In the rows, 128 means zero.
Known rows, with every way that one mark hangs from another
J647[J286[J550] J846[J448[J359]] J904[J620]]: [117 137  59 109  94 116 125  97 131  89 125 122 102 108 138 131 124  97
 134 136 184 151 112 162 158 123 147 133 126 138  92 151 114 182 103 160
 116 216 138 120 143 150 136 117 158 165 134 245 114 138 186 201 119  68
  79 133  89 139 141 133 104  95 134 123 126 139 108 148]
J766[J936[J286[J647[J846]]]]: [105 145 154 104 123 111 123 136 122 126 126 143 100 146 161 123 135 126
 115 110 103 115 105 134 118 130 110 166 105 127 123 113 135 113 140 130
 129 120 143 115 130 135 119 145 164 117 135 124 131 141 124 102 112  88
 141 131 145  97 143 177 118 127 101 137 132 148 134 125]
J219[J550[J286[J936[J766]]]]: [125 127 137 125 156 121 123 138 185 144 109 162  79 124 147 131 121 117
  98 135 117 148 151 166 101 140 132 133 127  77 100  99 111  87 135  82
 157  85 129 128 121 142 134 138  90  97 155  57 119 126 122  86 133 166
 154 114 165 117 131 138  98 127 137 152 116 132 111 123]
J286[J550 J647[J846 J904[J620]]]: [116 147 109 124 125 138 158 118 109 130 128 126 148 160 134 125 152 116
 138 128 161 144  98 146 154 119 151 138 116 105 145 141  99 146  98 131
 129 158 168 120 177 169 115 124 153 137 115 222 119 136 139 141 122 137
 103 113 117 134 157 136 115 120 121 137 111 146  94 139]
J286[J550[J219] J647[J846 J904[J620[J88]]]]: [136 143  99 113 146 147 190  92 137 119 132 131 157 167 135 132 148 117
 128 124 158 142 101 166 161 116 145 128 128  92 186 151 118 121  88 137
 125 173 162 134 179 187 129 103 142 120 129 244 105 124 158 144 131 151
 118  98 125 128 171 138  98 131 142 143 105 143  85 126]
J904[J620[J88]]: [127 122  91 151 136 155 147 115  81 126 125  73 155 146 121 124 145 125
 128 110 111 143 144 140 129 121 137 118 137 114 252 132  80 133 127 182
 103  92 141 145 143 157 126 121 175 137 109 145 122  99 144  99 145 100
 121 197  96 143 141 131 134 179 190 123 114 127 113 121]
J930[J868[J359[J448]]]: [126 115 131 143 120 123  83 140 125 115 141  76 156  85 100 137  55 150
 139 113 102  75 128  67 138 112 113 111 150 161 119 131 132 173 150 140
 102 147  95 134  96  89 119  99 159 162 100  80 130 140  98 116 126 100
 118 160 127 157  95 113 187 153 121  97 145 100 182 122]
J550[J286[J647 J936]]: [125 123 200 163 137 133 122 126 142 152 134 174  90 138 148 115 154 126
 127 125 139 156 126 122 111 133 128 151 125 106 154 109 104 113 119  93
 133 114 120 123 163 147 127 145 129 129 133  75 145 109 121 111 133 143
 144  88 160 110 137 120 129 132 148 130 118 129 113 130]
J550[J219 J286]: [147 129 134 125 144 121 159 121 113 138 124 115 158 133 133 126 131 139
 132 123 120 114 153 155 116 133 140 131 144 123 141 140 129  94 127 111
 131 135  97 135 135 141 139 120 133 107 141 108 126 135 127 151 144 130
 143 136 145 134 141 111 120 159 120 145 140 119 116 114]
J846[J448[J359]]: [126 122 107 135  89 127  93 106 131 129 137  85 144 103 107 120 174 133
 147 146 135 142 134  95 138 131 123 150 149 160 143 131 115 146 143 173
 125 137 121 130 111 111 156 124 146 173 116 150 142 121 157 169 127  61
 102 198  93 156 106 117 138 126 133 110 147 109 156 114]
J219[J550[J286[J647[J846[J448]]]]]: [143 110 148 131 114 112 148  98 180 150 141 179 128 120 137 120 206 108
 100 129 136 135  61 149 135 126 128 158 147 112 106 117 145 100 119 106
 158 164 134 118 163 183 181 100 108 151 140 141 141 137 154 154 124  84
 121  42 159 148 130 137 111 100 106 153 145 132 112 122]
J359[J868]: [127 115 108 145 126 136 128 144  79 131 121  89 185 128 102 125 159 140
 141 140 102  95 141 111 127 128 130  96 131 159 159 132 139 125 142 157
 127  97 109 132 119 101 121 145 137 144 109 107 137 121 117 137 145 129
 129 171  97 143 107 117 155 153 138 128 130 117 137 128]
J219[J550[J286[J647 J936]]]: [127 121 185 158 145 136 110 117 179 159 130 183 102 137 143 121 164 120
 112 129 139 145 118 145 115 132 128 150 128  94 140 101 133  95 113  66
 146 123 117 121 174 166 141 134 104 126 147  76 132 119 122 110 140 157
 149  68 173 129 145 123 114 130 142 150 117 126 100 128]
J930[J868]: [128 124 126 137 134 135 121 142 100 140 127  75 164 130 104 135 108 146
 150 121 118 116 143  98 125 120 141 117 136 135 146 131 123 142 137 134
 119 124 114 129 133 109 116 126 172 141 112 101 124 130 113 107 133 103
 117 190 107 139 109 114 163 161 130 122 129 111 165 117]
J936[J286[J550 J647] J766]: [114 146 177  88 130 121 138 140 142 124 126 159 100 132 145 123 131 129
 120 131 130 148 154 138 120 136 115 123 116 118 104 116 133 109 126 100
 115  76 123 124 131 133 122 142  97  97 138 139 122 118 112 121 117 148
 142 121 157 102 139 142 113 118 117 144 117 141 143 108]
J936[J286[J550] J766]: [117 147 146  69 138 117 129 152 129 116 116 141 100 120 146 130  98 126
 119 131 126 139 180 149 110 138 123 111 122 119  91 116 115 107 136 114
 113  80 117 129 103 121 116 141 108  84 140 129 114 129 116 124 122 138
 141 163 145 104 134 150 107 132 123 150 124 138 147 105]
J550[J219 J286[J647[J846 J904] J936]]: [138 140 160 125 149 123 158 113 156 133 128 179  97 157 159 134 150 123
 125 124 157 142  88 155 126 131 142 159 121  83 104 122 119 115 105  93
 151 180 144 119 155 158 121 125 127 115 149 152 128 136 138 135 129 162
 137  51 155 101 156 129 100 110 104 137 119 144  96 134]
J620[J904]: [142 125 121 119 125 148 123 128  73 131 128  51 176 141 108 122 129 144
 153 126 105 143 117 135 114 129 145  99 139 128 197 153 114 118 119 157
 126  96 139 133 123 132 131 137 166 142 109 114 122 101 128  95 122 112
 125 168 126 157 129 105 126 181 147 114 137 122 138 134]
J359[J448 J812 J868[J930]]: [131  80  98 189 116 124 118 155  91 112 131 103 188  75  82 108  69 129
 135 124  81  66 115  72 142 114 104  75 127 204 151 152 166 160 163 154
 106 111  98 140  86  56 133 129 115 169  94  54 148 151 105 143 146 134
 135 140  74 157  85  98 195 136 133 123 145  95 164 137]
J812[J359[J448 J868[J930]]]: [133  88 104 189 117 120 109 146  85 107 138  91 189  80  82 108  76 122
 140 130  63  76 130  77 146 112  95  73 135 200 125 140 176 166 172 171
 114 142  94 137  93  72 126 124 146 165  98  81 159 151 107 141 145 128
 125 124  85 177  81 109 179 133 125 120 155  96 163 141]
J219[J550[J286]]: [134 117 132 133 141 125 126 121 119 146 122 131 149 130 131 125 140 127
 118 130 119 113 136 159 123 131 141 130 143 104 143 125 129  87 122 102
 135 123 107 128 144 153 148 122 126 127 138  90 122 137 129 127 144 119
 137 127 145 155 134 115 117 152 127 157 133 118 104 122]
J88[J620]: [136 132 123 127 127 149 147 124  54 138 119  77 165 149 120 132 137 143
 151 130 119 135 141 134 112 131 149 105 149 134 196 116  97 134 128 163
 118 107 130 140 116 127 134 127 153 129 111 101 128  97 132 119 132 125
 141 171 123 139 130 122 140 171 140 118 136 122 126 120]
J647[J846]: [130 125 112 127 128 122 120 129  71 143 124 106 156 136 120 134 157 133
 133 129 122 133 122 131 121 129 136 136 138 139 127 128 117 121 131 168
 138 130 151 126 119 123 132 127 156 130 120 147 131 134 126 116 126  86
 115 162 114 143 119 141 127 135 109 127 141 138 133 135]
J868[J359]: [128 131 113 134 118 132  82 139  89 123 136  75 147 129 107 140 111 146
 140 124 108  92 147  92 129 127 130 130 139 146 141 128 126 137 139 142
 110 120 107 132 113 106 115 119 146 136 111 105 132 127 112 123 129 100
 114 165 120 153 110 117 149 143 133 103 138 115 139 125]
J286[J647[J846 J904] J936]: [117 138 147 128 133 135 107 120 112 142 129 150 112 163 141 138 178 124
 136 135 151 157  95 116 130 132 135 157 111 100 122 117 101 142 113 130
 147 147 175 112 145 131 106 138 143 138 127 164 132 127 129 101 119 130
 118 107 124 114 137 141 127 108 116 113 117 147 107 150]
J448[J359[J812 J868]]: [112 101  82 178  99 138  86 147 111 115 136  78 168 102 103 123 127 146
 147 147 112  78 120  87 158 128 108 106 121 226 152 143 167 156 133 179
 106 113 103 138 105  62 137 142 100 178 100 105 140 134 132 156 145 119
 120 177  65 145  99 102 163 127 144 112 134 103 141 127]
J620[J88]: [134 116 114 135 134 149 129 110  71 132 125  84 161 146 117 124 159 134
 133 126 108 135 151 125 125 127 130 113 141 126 218 133 101 114 134 171
 114  95 131 137 121 133 128 129 156 130 118 126 125 103 138 103 137  88
 132 189 107 134 125 131 142 166 156 123 121 125 128 126]
J846[J448[J359[J868]]]: [123 109 100 143  87 125 107 120 144 116 135  89 166  91 103 116 183 131
 143 154 122 106 118  84 146 127 118 122 142 187 139 130 136 146 152 184
 124 142 100 130 110  94 153 133 120 186 107 141 147 123 157 186 142  85
 107 179  79 152  94 114 151 121 142 116 142 104 163 117]
J550[J219 J286[J647[J846 J904]]]: [143 139 136 113 134 120 174 111 109 131 130 141 138 165 148 135 158 131
 134 123 141 121  82 152 140 130 147 150 123  99 120 138 137 112 103 114
 148 187 140 118 155 163 134 111 139 124 143 174 125 152 142 151 132 129
 131  74 143 122 154 123 109 120  86 141 129 137  94 130]
J930[J868[J359]]: [120 125 120 140 128 131  89 144 121 120 140  62 150 120 102 149  78 153
 146 115 108  83 136  80 136 116 134 116 138 147 126 125 136 153 140 134
 101 145  94 129 120 104 113 112 160 146 104  88 126 132 106 112 128  91
 106 165 116 150  96 109 168 148 138 103 131 103 163 117]
J647[J286[J550] J904]: [127 139 106  96 127 134 122 121  59 108 110 119 130 142 134 130 119 126
 150 139 162 135 173 163 130 133 151 106 121 121 112 150 131 143 101 105
 117 152 116 116 132 130 100 144 153 120 139 173 104 131 132 165 126 125
 119 151 114 120 141 117 128 132 115 135 118 133 101 152]

Rows
[124 138 137  96 144 124 120 141 147 124 105 176  65 117 141 132  99 115
 118 134 155 173 194 171  96 140 133 110 119 114  67 121 127 127 122  93
 131  95 128 125 112 120 109 161 109  88 157 110 111 107 117 107 115 168
 141 134 152  92 127 135 110 117 138 129 112 145 121 144]
J647[J286[J550 J936[J766]]]
[111  93  85 196 111 126  89 151 105 108 138  73 172 102  87 116  88 136
 149 142  94  73 118  70 158 118 110  85 112 217 150 143 178 161 147 169
  89 142  84 134 107  51 137 146 112 176  95  75 147 144 127 161 148 109
 115 162  51 156  84  86 172 113 145 117 128  89 159 125]
J448[J359[J812 J868[J930]]]
[141 142 142 115 158 122 160 137 177 133 111 154  84 125 151 134 109 131
 111 124 124 146 167 158  95 141 133 137 133  85  98 112 116  96 139  96
 152  97 122 136 112 132 127 136 100  79 157  75 122 125 119 106 133 181
 160 122 161  98 137 127  97 136 132 138 125 132 121 112]
J550[J219 J286[J936[J766]]]
[149 127 157 133 135 118 177 111 129 149 137 161 139 144 140 124 164 131
 123 121 135 123  89 157 129 129 131 145 138 118 122 131 152  99 110 118
 145 167 126 126 154 164 148 110 130 122 141 135 133 138 133 142 129 126
 138  63 160 127 146 127 107 123  97 143 139 137 114 122]
J550[J219 J286[J647[J846]]]
[133 151  80  95 154 127 150 122 142 108 116 167  98 130 148 145  96 105
 121 117 187 157 149 204 126 126 152 132 112  94  91 144 123 149  93 100
 128 190 142 126 159 161  95 127 151 101 157 215  97 133 146 157 130 172
 118  96 130 107 168 141  83 118 133 137 114 153  83 151]
J647[J286[J550[J219] J936] J846 J904[J620]]
[117 149 103  95 137 131 121 138  94 112  91 126  64 147 149 145 105 128
 130 128 132 162 169 155 104 144 147 122 100  85  94 122 106 150 127 124
 140 101 146 114 102 113  87 153 147 107 150 119 108 120 126 100 123 143
 131 143 116  90 131 132 121 123 134 115 107 145 106 158]
J647[J286[J936[J766]] J904]
[128 156 162  72 137 119 166 135 165 125 130 167 116 135 140 127 119 136
 122 125 134 135 157 152 127 135 114 129 119 116  92 122 162  93 122  86
 123  98 113 129 129 141 128 128  82  83 152 156 114 128 114 138 122 180
 151 101 172 102 151 135 100 118 107 152 123 137 145  98]
J936[J286[J550[J219] J647] J766]
[114 141 150  93 126 112 139 145 107 131 131 146  89 145 155 134 144 127
 113 116 106 146  99 145 120 134 117 136 111 116 100 105 130 117 134 154
 133  97 151 119 115 133 128 127 120 108 135 135 130 125 121  91 112 100
 133 103 142 104 134 161 110 109 102 133 127 154 146 124]
J936[J286[J647[J846]] J766]
[143 130 188 149 146 132 151 118 164 151 136 178 113 140 143 120 151 135
 125 122 144 145 138 138 111 132 129 153 131 104 140 115 135 102 118  75
 139 134 110 129 167 156 133 134 114 107 147  98 136 116 120 130 138 173
 153  74 171 112 146 114 115 135 135 137 124 126 114 123]
J550[J219 J286[J647 J936]]
[128 127  93 126 108 147 173  86 120 118 135 108 132 152 135 129 189 108
 123 112 134 163  56 129 154 115 143 145 128  96 213 133  80 150 116 184
 128 150 178 128 159 189 142 102 169 167 112 226 131 114 179 132 123  61
  96 117  95 137 145 147 129 125 158 118 118 140 105 133]
J286[J647[J846[J448] J904[J620[J88]]]]
[112 139  62 102 152 138 158 123 113  97  98 126  43 153 166 150 102 100
 104 105 126 177 124 191 113 129 154 114  96  73 149 125  76 157 113 171
 132 124 178 125 120 161 102 132 165 109 142 164  99 103 160  77 123 114
 122 123 100  90 150 165  97 124 175 117  90 162  82 157]
J647[J286[J936[J766]] J846 J904[J620[J88]]]
[137 136 171 121 154 112 175 128 197 147 125 194  73 139 157 132 136 122
 100 126 133 157 104 164 109 138 124 151 122  91  76 106 135  97 125  99
 161 134 147 125 135 155 136 126  95  87 158 107 129 129 126  99 119 171
 154  54 180  92 141 144  88 101 110 135 125 149 119 123]
J550[J219 J286[J647[J846] J936[J766]]]
[129 154 136  59 145 112 157 144 158 116 118 150 122 120 141 133  91 133
 116 125 135 131 185 161 113 138 123 116 127 116  82 129 143  95 133 100
 121  94 108 134 104 122 123 131  90  72 156 149 107 139 117 140 128 162
 149 150 158 110 146 139  91 135 106 154 131 133 146  94]
J936[J286[J550[J219]] J766]
[128 143 107 112 102 129 166 103 151 124 134 138 138 136 129 122 164 106
 132 129 171 156  82 136 154 116 148 149 130 106 136 141 104 153 109 132
 138 161 167 122 168 176 140 112 141 151 117 245 129 134 160 169 116 109
  91 106 114 139 146 134 119 102 126 130 125 142 106 128]
J286[J550 J647[J846[J448] J904[J620]]]
[138 150 167 105 146 135 151 132 206 147 127 182 110 137 129 126 139 132
 121 144 157 158 171 140 116 137 123 141 127 104  85 120 149 100 126  76
 147  99 137 131 140 135 128 142  78  82 154 134 120 117 111 109 117 222
 154 104 172  95 141 129 100 112 123 130 116 134 132 117]
J286[J550[J219] J647 J936[J766]]
[126 125 166 145 132 129 110 125 135 156 135 167 109 144 136 131 177 125
 124 132 143 161 101 117 119 131 124 153 124 122 125 109 115 127 122 134
 147 132 162 119 147 133 124 139 133 127 128 130 141 109 122  89 120 130
 128 107 139 118 126 145 122 116 125 117 126 147 128 146]
J286[J647[J846] J936]
[120 164 173  82 130 124 144 130 178 124 125 166 133 137 148 116 116 134
 124 119 129 110 168 139 126 130 112 159 115 121 114 126 166  90 128  67
 118 113 102 125 150 139 119 143 123  87 153 147 118 138 118 144 122 167
 158 126 174  96 160 152 109 134 104 156 128 130 134 103]
J766[J936[J286[J550[J219] J647]]]
[125 129 180 132 138 131 103 122 164 154 141 199 104 132 135 123 163 116
 122 144 171 167 122 129 125 129 118 144 127 124  96 115 118 118 110  99
 142 139 154 122 154 140 123 141 110 112 133 157 135 114 120 114 114 156
 127 102 159 115 134 148 112 100 122 131 121 145 124 141]
J286[J550 J647[J846] J936]
[129 110  88 152  75 134  92 121 142 117 140  87 136  87 110 120 148 137
 146 143 133 118 117  82 154 129 106 150 140 198 137 142 143 154 139 166
 116 119 117 137  97  87 157 123 109 176 113 135 145 132 156 177 129  72
 105 193  80 153 102 109 152 116 136 102 152 104 153 116]
J846[J448[J359[J812]]]
[118 138 143 111 153 121 137 126 181 142 114 185  66 156 162 137 149 113
 100 135 132 151  80 163 124 137 141 146 106  60  73 101 118 103 110  87
 174 134 168 109 142 164 134 128  92 111 154 124 119 139 132  84 121 161
 141  46 161 100 145 146  87  89 108 149 106 150  87 142]
J219[J550[J286[J647[J846 J904] J936[J766]]]]
[124 111  93 170 117 129  62 151  88 111 145  74 146 111  95 134  45 141
 139 115  91  66 131  71 141 116 113 106 122 177 135 141 165 148 151 134
  85 131  92 136 107  78 123 121 133 140  98  60 140 146 103 129 130  93
 110 152  90 158  91  93 171 120 139 104 138  96 148 127]
J868[J359[J812] J930]
[132 112 122 162 121 116  78 135  94 113 138  82 161  94  86 123  45 132
 134 117  90  74 137  64 130 113 113 100 144 151 131 138 129 158 171 146
 103 160  92 134  88  88 123 108 164 151  98  69 139 143  97 129 131  88
 116 134 115 171  91 105 175 131 120 108 149 100 170 136]
J868[J359[J448] J930]
[120 132 152 126 149 120 129 148 153 136 111 149  65 127 150 127 112 124
 112 128 117 161 165 145  91 141 136 130 123  86 113 103  86 110 142 111
 142  81 131 129 109 129 125 149 117  95 143  53 129 118 121  87 129 152
 148 137 151  97 128 135 115 133 145 131 117 136 122 123]
J550[J286[J936[J766]]]
[137 124 176 117 117 123 124 110 207 150 148 210  98 108 134 117 182 103
 115 144 181 180 110 117 125 125 115 156 144 120  80 114 122 124 123 100
 151 144 158 123 151 151 146 128  98 130 136 173 144 112 146 145 106 127
 117  93 158 118 125 151 110  87 126 131 135 140 138 130]
J286[J550 J647[J846[J448]] J936]
[131 104 100 162  96 133  76 145 107 112 143  86 154  80 105 129  65 146
 134 116  99  58 121  71 145 124  94 119 145 192 126 146 144 161 144 152
 107 105 109 143  77  72 129 101 114 157 101  78 139 143 101 133 127 116
 123 152 113 157 104 114 180 135 123  94 159 107 146 136]
J868[J359[J448 J812]]
[132 158 143  77 150 126 157 125 194 133 119 187  96 156 146 140 137 124
 123 143 167 161 127 151 132 135 136 148 114  82  50 127 136 114 114  91
 166 141 175 120 133 138 117 135  87  85 156 195 113 137 129 111 111 204
 138  88 160  88 147 146  86  85  92 136 114 152 113 132]
J286[J550[J219] J647[J846 J904] J936[J766]]
[128  89  97 167 103 133 121 152  96 118 128 104 188  76  96 114 111 141
 135 129  97  67 116  92 141 124  96  96 139 208 155 151 157 155 147 163
 124  84 112 143  84  70 133 125  98 170  99  84 145 139 109 148 141 145
 142 157  90 149 102 111 185 150 133 116 152 109 148 135]
J359[J448 J812 J868]
[129  99 103 181 107 122  72 149 100 106 145  85 153  82  86 122  26 137
 133 114  84  57 122  56 144 113  97  97 135 186 128 150 158 166 165 140
  94 138  92 141  78  65 129 107 131 155  95  53 146 152  97 130 130 103
 120 136  99 168  89  97 189 121 128  98 153  92 162 137]
J868[J359[J448 J812] J930]
